Each row comes from the steps of one walk. Every step used is in the known rows, and no mark comes twice. Write the walk behind each row, first mark first.
Known rows:
E-N-D-G: [-15,   0,  11,  23,  11, -20,  -7, -11,  13,  -9,  -8,  13,  -9,   5, -17,
 -11,  -9,  11,  -2,  -1,  12,  32,   7, -16, -18,  14,   0,   0,  13,  20,
   7,  10,   0,   9,   6,  -7,   1,  -4]
G-R-N: [-13,  -3,   5,  19,   7, -21,   3, -11,   6,   0,  -7,   7,  -8,   9, -11,
  -9, -11,   1,  -7,   2,  11,  21,   6, -14, -13,  13,   2,   2,  10,  21,
   8,  11,   2,  10,   1,  -8,  -2,  -6]
R-N-D-G-J: [-14,  -4,   5,  22,  10, -19, -10, -11,  11, -14,  -4,  15,  -2,   8, -19,
 -10,  -7,   7,  -3,  -4,  18,  27,   9, -16, -17,  15,   2,   3,  13,  19,
   6,  11,  -4,  11,   4,  -6,   1,  -4]
U-T-W-G-L: [-15,   2,  -3,   2,  20, -25,  -7, -13,  14,  -4,  -6,  14, -17,   8, -19,
 -15,  -4,   6,  -2,  -5,  18,  43,   6,  -8, -17,   5,   4,   3,  13,  21,
   7,  -1,  -1,  24,   1,  -7,  -5,  -5]
E-G-R-N-D-U: [-14,  -7,  -1,  32,  10, -18,  -4,  -8,  15,  -6,  -8,  14, -10,   9, -15,
 -18,  -6,  12,  -9,  -3,  25,  58,  20, -16, -24,  15,   1,   5,  15,  20,
   8,  13,  -1,  28,   3, -11,   0,  -3]
W-T-G: [-15,   3,   5,   8,  11, -20,  -4, -12,  11,  -3,  -4,   7, -14,   7, -16,
  -6,  -6,   5,  -5,   3,   8,  17,  11, -11, -11,  12,   1,  -1,  11,  20,
   5,   4,   1,   8,   1,  -8,   1,  -5]
X-J: [-14,   7,  16,  11,   6, -22,   0, -13,   5,   4,  -9,   6,  -6,   3, -13,
  -2, -11,  -6,   1,   7,  -6, -12,   6, -17,  -4,  13,  -3,  -1,   8,  23,
   5,  10,   2, -12,   3, -11,   2,  -6]
M-G-R-N: [-15,  -2,   7,  16,   9, -23,   4, -12,   8,   2,  -4,   9,  -8,   8, -11,
  -7, -14,   3,  -7,   2,  21,  27,  10, -13, -16,  16,   4,  -1,   9,  23,
  11,   6,   3,  13,  -2, -10,  -1,  -4]
T-W-G-D-U-N: [-16,  -5,  -3,  12,  18, -16,  -9, -13,  13,  -5, -11,  14, -18,  11, -15,
 -20,  -2,  11,  -7,  -4,  30,  69,  17,  -8, -23,   7,   5,   9,  13,  18,
   7,   2,   0,  35,   5, -11,  -3,  -2]
A-Y: [-15,   9,  12,   5,  14, -29,  -2, -15,   6,   4,   2,   8,  -4,   3, -11,
  -6, -14,  -3,   1,   6, -11,  -1,   2, -13,  -4,   2,  -1,  -9,   8,  23,
   4,   8,   4, -11,  14, -12,  -1,  -6]
Z-X: [-13,   8,  15,   9,   4, -22,   0, -13,   5,   5,  -5,   3,  -8,   5, -12,
  -1, -10,  -4,   3,   8,  -7,  -4,   4, -16,  -5,  11,  -3,   0,   9,  22,
   4,  11,   5, -20,   3,  -8,   1,  -5]
R-N-D-U-T-W: [-15,   0,  -4,  27,  15, -16,  -5, -12,  16,  -2, -14,  14, -21,  10, -13,
 -21,   0,  16,  -6,  -3,  20,  68,  13, -13, -26,  10,   1,  16,  14,  16,
   4,  14,   0,  30,   4,  -6,  -1,  -3]
U-N-D-G-J: [-14,  -3,   6,  18,  12, -19, -11, -12,  11, -13,   0,  14,  -6,   6, -20,
 -12,  -5,   8,   0,  -3,  22,  29,   6, -16, -16,  15,   1,   2,  13,  18,
   5,   9,  -3,  16,   7,  -8,   2,  -3]
E-N-R: [-14,   5,  10,  18,  10, -23,   0, -14,  10,  -3, -14,   8, -12,   6, -14,
 -11,  -7,   5,  -1,   3,   8,  24,   6, -15, -16,  14,  -2,   3,  10,  20,
   8,  10,   3,   4,   0,  -7,   2,  -4]
G-R-N-D-U: [-14,  -5,   3,  30,   7, -17,  -2, -11,  11,  -2,  -9,  10, -13,   9, -13,
 -17,  -6,   8,  -9,   0,  17,  48,  15, -18, -20,  13,   2,   6,  14,  19,
   8,  12,   1,  23,   3,  -9,  -1,  -4]
E-G: [-15,   3,   8,  12,  11, -23,  -1, -11,  11,  -1,  -1,  10,  -5,   4, -13,
  -4, -11,   2,  -1,   3,   3,  12,   8, -13, -10,  11,  -1,  -4,  10,  23,
   6,   9,   2,  -2,   5, -11,   1,  -5]
E-N-D-U: [-16,   2,  10,  24,   9, -17,  -5, -12,  12,  -2, -10,  10, -12,   6, -14,
 -14,  -5,   9,  -3,   1,  10,  39,  11, -18, -18,  14,  -1,   4,  13,  19,
   6,  11,   1,  10,   6, -10,   0,  -3]
U-T-N: [-14,   3,   4,  15,  10, -19,  -1, -13,   9,   2, -10,   7, -19,   7, -12,
 -14,  -5,   9,  -1,   2,   8,  23,   0, -12, -16,  14,   0,   6,  11,  18,
   3,  10,   2,  12,   2,  -8,  -1,  -4]
R-N: [-15,   2,   7,  17,   8, -20,   1, -13,   8,   1,  -8,   6,  -7,   7, -10,
  -5, -11,   2,  -5,   4,   0,  12,   2, -13, -12,  12,   1,   2,   9,  20,
   6,  13,   3,   1,   4,  -7,  -1,  -6]
G-D-U-T-N-R: [-14,  -3,  -3,  24,   8, -15,  -7, -13,  12,  -3, -22,  13, -27,  11, -14,
 -29,   2,  15,  -4,  -2,  24,  66,  11, -14, -26,  13,   1,  12,  14,  16,
   8,  12,   1,  35,   2,  -9,   0,  -2]
G-D-U: [-15,  -1,   8,  14,   5, -16,  -6, -13,   8,   2,  -6,  11, -13,   8, -11,
 -12,  -8,   2,  -3,   1,   6,  33,  10, -15, -13,   7,   1,  -1,  12,  20,
   8,  10,   2,  11,   9, -13,   0,  -4]
N-D-U-T: [-14,   2,   7,  22,  10, -17,  -5, -13,  13,   2,  -5,  11, -19,   7, -12,
 -18,  -4,  11,  -2,   2,   7,  42,  10, -17, -18,  10,  -2,   5,  14,  18,
   6,  11,   1,  18,   6, -11,   1,  -3]
G-R-N-D: [-13,  -3,   5,  26,   8, -19,   0, -11,   9,  -2,  -7,   8,  -8,   8, -11,
 -12, -10,   5,  -8,   1,  13,  30,   8, -16, -17,  15,   2,   5,  12,  19,
   8,  11,   1,  15,  -1,  -8,  -2,  -5]
W-T: [-15,   5,  11,   9,  10, -19,   0, -13,   7,   3,  -3,   6, -12,   6, -11,
  -7, -10,  -1,  -3,   7,   1,  10,   7, -11,  -8,  10,   0,  -2,  10,  19,
   7,   6,   3,   8,   2,  -8,  -1,  -6]
M-G-L: [-17,   5,  11,   2,   9, -27,  -1, -14,   8,   3,   0,  11,  -6,   3, -15,
  -2, -14,  -1,  -1,   0,   7,  13,   2, -13,  -8,   7,   3, -10,  10,  25,
  11,   3,   2,   3,   5,  -8,  -1,  -5]
U-N-D-G-L: [-15,  -2,   4,  18,  11, -22,  -9, -11,  13,  -9,  -5,  14, -11,   4, -22,
 -12,  -7,  11,  -3,  -5,  14,  39,   1, -15, -17,   8,   2,  -3,  15,  21,
   8,  10,  -2,  25,  11,  -5,  -1,  -5]
U-T-N-R: [-13,   4,   1,  19,  11, -21,  -1, -14,  11,  -1, -18,   8, -22,   8, -14,
 -19,  -1,  11,  -1,   2,  14,  34,   5, -12, -20,  14,  -1,  10,  12,  17,
   6,  11,   2,  18,  -1,  -6,   1,  -3]
Y-L: [-16,  10,  11,   3,  13, -25,  -1, -16,   5,   3,   4,   9,  -4,   2, -13,
  -2, -12,  -5,  -1,   7,  -8,   1,   3, -14,  -4,   4,  -1, -10,   8,  24,
   6,   6,   3,  -9,  11, -14,   2,  -7]
M-G-D-U-T-N: [-16,  -2,   2,  16,   9, -14,  -5, -13,  11,   3, -12,  13, -23,   9, -11,
 -22,  -5,  16,  -4,  -3,  29,  61,  10, -12, -25,  15,   4,   6,  13,  19,
   9,   7,   2,  31,   3, -12,  -1,   0]

Write each row's walk:
[-14,  -4,  -6,  30,  14, -17,  -4, -11,  16,  -3, -13,  14, -23,  12, -14,
 -25,   0,  15,  -8,  -5,  30,  76,  17, -14, -28,  11,   3,  16,  15,  16,
   5,  12,   0,  39,   0,  -8,  -3,  -3] : G-R-N-D-U-T-W
[-14,   3,  10,  19,  11, -18,  -3, -13,  10,  -1,  -3,   7, -11,   4, -12,
 -10,  -8,   7,  -3,   3,   6,  22,   2, -14, -14,  13,   0,   4,  11,  18,
   6,  11,   1,  11,   5,  -8,   1,  -4] : U-N-D
[-15,   4,  13,   2,  10, -24,  -3, -15,   5,   0,   6,  11,  -1,   5, -14,
  -1, -12,  -3,   2,   1,  15,   4,   8, -13,  -8,  14,   2,  -6,   8,  23,
   8,   3,   1,  -5,   0, -11,   2,  -3] : M-G-J
[-15,   3,  10,  21,   8, -19,  -5, -13,  11,   2,  -4,  10, -11,   5, -12,
 -12,  -5,   6,  -2,   3,   2,  28,  12, -17, -13,   8,  -1,   1,  13,  20,
   6,  11,   2,   7,   8, -11,   1,  -4] : N-D-U
[-15,  -4,   5,  17,   7, -14,  -6, -12,   9,   1,  -8,  10, -16,   8, -12,
 -15,  -7,   7,  -5,   0,  14,  46,   7, -14, -18,  10,   1,   3,  12,  18,
   8,  11,   2,  23,  10, -12,  -1,  -4] : G-D-U-N
[-15,  -4,  -3,  20,   9, -17,  -9, -13,  14,  -9, -16,  13, -21,  10, -19,
 -20,   2,  15,  -7,  -3,  26,  64,  15, -14, -24,  11,   0,   8,  14,  19,
   8,  10,   0,  30,   6, -10,   4,  -2] : T-G-D-U-N-R
[-15,   3,   6,  12,  10, -18,  -2, -13,   8,   1, -10,   5, -16,   6, -12,
 -11,  -6,   4,  -3,   5,   9,  18,   7, -10, -13,  14,   2,   3,  11,  17,
   5,   7,   2,  14,   1,  -6,  -3,  -5] : W-T-N
[-14,   3,   5,  22,  12, -17,  -4, -13,  12,  -1, -11,   8, -18,   6, -12,
 -18,  -4,  13,  -2,   0,  11,  31,   2, -13, -19,  16,   1,  10,  13,  16,
   4,  11,   0,  17,   1,  -7,  -1,  -3] : U-T-N-D
[-14,  -5,   5,  24,  11, -20,  -5, -10,  12,  -8,  -3,  12, -14,   7, -18,
 -16,  -7,  11,  -4,  -1,  24,  42,   8, -16, -19,  13,   1,   1,  14,  19,
   8,   9,   0,  27,   6,  -9,   0,  -4] : U-N-D-G-R
[-15,  -5,  -3,  22,  19, -22,  -4, -11,  13,  -8, -10,  11, -11,  11, -15,
 -17,  -6,   8, -10,  -3,  29,  52,  17,  -9, -22,  12,   6,  11,  12,  19,
   8,   2,  -1,  28,  -6,  -8,  -4,  -4] : T-W-G-R-N-D
[-16,  -3,   2,  13,   6, -17,  -9, -12,  11,  -4,  -8,  12, -14,   8, -16,
 -12,  -4,   8,  -5,  -2,  13,  40,  13, -15, -16,   9,   1,   0,  13,  22,
   6,   8,   1,  11,   8, -12,   1,  -3] : T-G-D-U
[-14,  -6,   2,  16,  13, -21,   0, -11,   9,  -4,  -7,   7,  -8,  11, -13,
 -12, -11,   2,  -9,   2,  18,  29,  13, -11, -16,  14,   4,   3,  10,  21,
  10,   2,   1,  17,  -3, -10,  -3,  -5] : W-G-R-N
[-16,  -4,   5,  27,   8, -20,   0, -12,  12,   0,  -7,  12, -12,   8, -12,
 -16,  -9,  11,  -9,  -1,  28,  54,  18, -16, -22,  15,   4,   4,  13,  21,
  12,   8,   1,  26,   0, -11,   0,  -1] : M-G-R-N-D-U
[-13,  -6,   0,  26,  11, -19,  -6, -10,  13,  -8, -11,  14, -21,   9, -18,
 -24,  -2,  17,  -3,  -4,  28,  51,   8, -15, -24,  16,   2,   6,  15,  18,
   6,   9,  -1,  32,   1,  -8,  -1,  -3] : U-T-N-D-G-R
[-14,   6,   3,   9,  15, -22,  -2, -14,  11,   2,  -7,  11, -18,   7, -12,
 -11,  -4,   5,   0,   1,   9,  29,   3, -11, -14,   8,   0,   5,  11,  19,
   3,   8,   3,  10,   3,  -7,  -2,  -5] : U-T-W
[-14,  -5,   8,  25,  10, -21,  -5, -10,  12, -10,  -7,  13, -10,   7, -18,
 -15,  -9,  11,  -3,  -3,  23,  40,  11, -18, -20,  16,   1,   0,  14,  20,
   9,   8,  -1,  18,   3,  -9,   0,  -4] : E-N-D-G-R
[-14,  -1,   2,  30,  10, -14,  -4, -12,  14,   0, -12,  11, -18,   9, -12,
 -20,  -4,  15,  -7,   1,  10,  53,  10, -16, -23,  14,   0,  11,  14,  17,
   6,  14,   1,  25,   4,  -8,   0,  -3] : R-N-D-U-T
[-15,   1,   2,  19,   9, -17,  -4, -14,  12,   2, -13,   9, -23,   8, -13,
 -18,   0,  12,  -2,   1,  13,  42,   8, -14, -20,  12,   0,   7,  13,  18,
   3,  11,   2,  20,   6,  -9,  -2,  -3] : D-U-T-N
[-14,  -2,   5,  15,   7, -14,  -6, -12,   9,   3,  -8,  12, -20,   9, -11,
 -19,  -7,   8,  -3,   0,  11,  47,   7, -15, -18,   9,   0,   3,  13,  19,
   8,  10,   1,  22,   7, -13,   0,  -4] : G-D-U-T
[-15,   0,   5,  28,   8, -16,  -4, -12,  12,  -1, -10,  10, -11,   7, -11,
 -13,  -6,   9,  -7,   2,   7,  39,  11, -16, -18,  11,   0,   6,  13,  18,
   6,  14,   1,  14,   6,  -8,   0,  -4] : R-N-D-U
[-15,  -3,  -4,  26,  16, -19,  -2, -12,  16,   0, -11,  16, -23,  11, -13,
 -24,  -3,  18,  -9,  -6,  41,  82,  19, -13, -30,  14,   4,  13,  14,  19,
   9,   8,   0,  42,  -2,  -9,  -2,   0] : M-G-R-N-D-U-T-W
[-14,  -3,   8,  21,   9, -23,  -5, -11,  11,  -7,  -2,  13, -10,   6, -16,
 -13,  -8,   6,  -3,   0,  15,  29,  10, -17, -14,  10,   1,  -4,  13,  22,
   8,   8,   0,  14,   4, -10,   0,  -4] : N-D-G-R
[-14,  -3,   2,  22,   7, -16,  -6, -13,  11,  -3, -15,  12, -20,   9, -13,
 -21,  -3,   9,  -5,   1,  20,  57,  11, -15, -21,  10,   0,   6,  13,  18,
   9,  12,   2,  29,   7, -10,   2,  -2] : G-D-U-N-R
[-14,  -7,  -7,  23,   9, -17,  -3, -10,  14,  -5, -12,  12, -22,  12, -17,
 -20,   0,  15,  -9,  -4,  26,  61,  14, -16, -25,  15,   1,   8,  14,  20,
   6,  10,   0,  29,   2, -10,   0,  -4] : D-U-T-G-R-N
[-13,  -6,   0,  32,   9, -15,  -2, -10,  13,  -1, -10,  12, -20,  11, -13,
 -24,  -4,  13,  -8,  -1,  22,  62,  13, -18, -25,  15,   1,  10,  15,  17,
   8,  13,   0,  34,   1, -10,  -1,  -3] : G-R-N-D-U-T
[-16,  -5,  -1,  16,   9, -15,  -9, -12,  12,  -5, -10,  11, -18,   9, -17,
 -15,  -2,  13,  -7,  -4,  21,  53,  10, -14, -21,  12,   2,   4,  13,  20,
   6,   9,   0,  23,   9, -12,   1,  -3] : T-G-D-U-N
[-14,   3,   7,  15,   9, -18,  -3, -14,  11,   4,  -6,  10, -19,   7, -12,
 -15,  -5,   7,  -1,   4,   4,  34,   8, -16, -15,   8,  -2,   2,  12,  20,
   5,  10,   3,  13,   8, -11,   0,  -4] : D-U-T
[-16,  -3,  -6,  25,  21, -17,  -8, -12,  19,  -6, -14,  14, -20,  12, -15,
 -25,   1,  18,  -9,  -3,  27,  76,  19, -10, -29,  11,   4,  17,  15,  17,
   6,   5,  -1,  38,   0,  -8,  -2,  -2] : R-N-D-U-T-W-G
[-16,   1,  -2,  18,  21, -19,  -9, -13,  18,  -3,  -8,  15, -21,  10, -15,
 -23,   1,  15,  -4,  -2,  23,  65,  19, -11, -24,   7,   2,  12,  15,  18,
   5,   2,   0,  30,   1, -11,  -1,  -2] : N-D-U-T-W-G
[-16,  -4,   1,  12,   8, -14,  -9, -11,  11,  -4,  -9,  11, -18,  10, -16,
 -15,  -3,   9,  -8,  -1,  19,  49,  18, -12, -17,  10,   2,   1,  14,  19,
   8,   5,   0,  25,   4, -11,   0,  -4] : W-T-G-D-U
[-15,   1,   7,  17,   9, -18,  -3, -14,  10,   2,  -6,   9, -16,   6, -13,
 -11,  -5,   6,  -3,   3,   8,  33,   8, -15, -15,   9,  -1,   2,  12,  19,
   5,  12,   3,  15,  11, -10,   0,  -4] : D-U-N
[-15,   1,   0,  14,  10, -19,  -6, -13,  14,  -2,  -7,  12, -21,   8, -17,
 -14,   0,  13,  -3,   0,  11,  41,  11, -15, -18,  10,  -1,   3,  14,  21,
   4,   8,   1,  13,   6, -11,   2,  -3] : D-U-T-G
[-13,  -8,  -4,  35,  12, -16,  -4,  -8,  17,  -6, -10,  15, -17,  11, -15,
 -25,  -5,  17,  -8,  -4,  30,  73,  18, -16, -29,  18,   1,  10,  15,  18,
   9,  13,  -1,  38,   1, -11,  -1,  -3] : E-G-R-N-D-U-T
[-16,  -2,  -1,  21,  10, -17,  -5, -14,  13,   0, -19,  14, -27,  10, -13,
 -27,  -2,  18,  -4,  -3,  35,  72,  14, -12, -29,  15,   3,  10,  13,  18,
  11,   7,   1,  38,  -1, -11,   2,   1] : M-G-D-U-T-N-R
[-16,  -4,   5,  11,  11, -16,  -9, -12,  10,  -2,  -6,  11, -11,  10, -13,
 -16,  -8,   4,  -6,   1,  13,  41,  15, -12, -15,   8,   3,   0,  12,  21,
  10,   1,   1,  18,   5, -15,  -1,  -3] : W-G-D-U
[-14,  -6,  -7,  23,  22, -19,  -3, -10,  16,  -7, -11,  13, -18,  13, -15,
 -24,  -4,  14,  -9,  -4,  33,  66,  16,  -9, -27,  14,   6,  16,  13,  17,
   8,   3,  -1,  39,  -7,  -8,  -4,  -3] : U-T-W-G-R-N-D
[-14,  -5,  -2,  17,  11, -18,  -1,  -9,  10,  -6,  -9,   8, -15,  11, -16,
 -11,  -7,   7, -11,   0,  23,  37,  15, -11, -18,  16,   4,   4,  11,  20,
   8,   6,   0,  23,  -4,  -7,  -2,  -6] : W-T-G-R-N
[-15,   1,   3,   1,  19, -25,  -9, -14,   9,  -8,   0,  13,  -4,   9, -18,
  -7,  -5,  -3,   0,  -2,  21,  20,  14,  -8, -11,   9,   4,   3,  10,  21,
   4,  -2,  -1,   5,  -2, -10,  -3,  -4] : T-W-G-J
[-14,  -7, -10,  32,  17, -18,  -5,  -8,  20,  -7, -13,  18, -21,  11, -16,
 -26,   0,  19,  -8,  -8,  38,  87,  22, -13, -32,  14,   2,  15,  16,  17,
   6,  13,  -2,  43,   0,  -9,  -2,  -2] : E-G-R-N-D-U-T-W
